Each row was made from one path, in order. Every step used is in the known rows, and no mark comes twice. Write each row's path.
In the rows, 128 means zero.
Known rows:
fitup parin bugem: [143 169 113 117  77 138 155 147 112 172  88  92  71 140 147  79 120 111]
lebe lona doma tura: [ 99  94 101 150 169 112 125 124 127  97 115 134 213  90 102 140 140 185]
lebe lona: [134 145 110 116 150 107 150 140 123 136 152 124 159 143 138 151 130 149]
lona doma fitup parin: [124 128 143 135 118 145 131 146 137 137  68 123 101 103 109  85 129  91]
fitup parin: [170 145 117 115 133 157 143 163 131 173 100  96  71 121 157  76 124 125]
lebe bugem doma: [175 115 134 102 170 102 151 110 117 141 173 118 133 156 107 151  82 108]
lebe bugem doma fitup: [167  99 159  76 166  87 157  91 121 133 170 156 123 137  96 171  95  63]
parin bugem: [125 148 132 127 100  99 134 145 105 153 123 119 106 137 135  96 109 132]
doma fitup parin bugem lebe: [122 131 142  91  48 172 130 139 123 160 102 128  60 128 129 143 163  71]
parin bugem lebe: [109 130 131 132  77 143  98 152 107 151 137 116  99 149 127 136 132 134]
doma bugem: [165 136 126 126 160 128 127 157 122 120 117 137  99 150 185  77 113 129]
bugem doma fitup parin: [189 143 150  91 156 110 162 104 126 169 118 126  84 109 126  91 129  43]
doma fitup: [137 115 159 102 144 105 123 134 127 142 129 159  92  99 135 117 126  97]
doma bugem lebe tura pobu: [154 136 143 142 168 149 107  98 162 112 162 165  85 132 211 112 117 179]
lebe bugem: [153 104 128 100 145 131 132 146 128 135 150 127 114 146 127 159  96 148]
lona doma: [111 125 131 172 149 117  98 151 123 129 113 111 140 130 107  74  98 151]
lebe lona doma fitup parin: [112 154 118 121 112 127 161 121 144 112  93 123 154 125 105 142 153  97]
parin bugem lebe tura pobu: [112 149 144 146 101 130 105  85 145 149 170 142  88 125 169 125 112 183]
lebe lona doma: [ 96 140 110 160 138 104 132 141 125 101 129 112 195 146 103 130 121 159]
bugem doma tura pobu: [159  77 138 141 202  70 141 104 142 135 174 160 116  34 151  90 103 140]
fitup parin bugem doma: [169 168 118 115 102 106 170 102 104 180 107  82  88 149 127  69 109  76]
lona doma tura: [110  74 119 168 179 126  91 142 122 120  97 133 166  69 108  82 124 180]

Write each row's path:
[ 86  82  98 153 149 155  92 133 131  92 131 128 211  96  95 178 167 189]
bugem lebe lona doma tura
[ 75  76 112 169 137 136 109 134 162  81 158 167 186  59 117 178 149 197]
bugem lebe lona doma tura pobu
[137 146 161 103 118  56 156  79  93 154 143 143 116 127 105 113 108  49]
parin bugem doma fitup
[156 118 129 134 142 171  94 168 126 118 128 134  97 150 175 116 134 136]
doma bugem lebe
[169 141 132 128 182 173  82  97 139 122 133 134 115 173 186 114 132 172]
doma bugem lebe tura
[101 112 158 149 141 104 109 137 127 119 112 150 134 106 100 100 115 108]
lona doma fitup
[113 157 118  76  42 157 163 122 128 136 118 126 108 149 124 199 180  77]
doma fitup parin bugem lebe lona
[ 84 167  92 146  39 166 141 137 124 123  95  80 155 176  98 158 153 133]
fitup parin bugem lebe lona doma
[ 55 138 130 135  51 119 122 114 116  92 130 141 179 153  76 198 155 105]
parin bugem lebe lona doma fitup
[ 99  70 138 183 163 107 110 142 155 105 130 167 136  23 137  82 104 186]
lona doma tura pobu
[100 131 121 122  89 173 129 136 151 117 109 126 147 133  97 177 177 102]
bugem lebe lona doma fitup parin
[118 153  96 160 149 108 145 135 126  71 111 122 192 171 139 126 120 144]
lebe lona doma bugem
[122 158 136 124 110 145  83  83 110 158 140 107 117 164 144 121 129 174]
parin bugem lebe tura
[144 139 107 116 138 156 129 147 127  92 148 138 148 173 169 174 153 143]
doma bugem lebe lona
[ 86 126 109 163 120 144  96 153 133  99 144 109 191 156  93 170 146 161]
bugem lebe lona doma
[188 121 150  64 143 126 174  93 138 151 141 132  92 134 113 160 116  46]
lebe bugem doma fitup parin
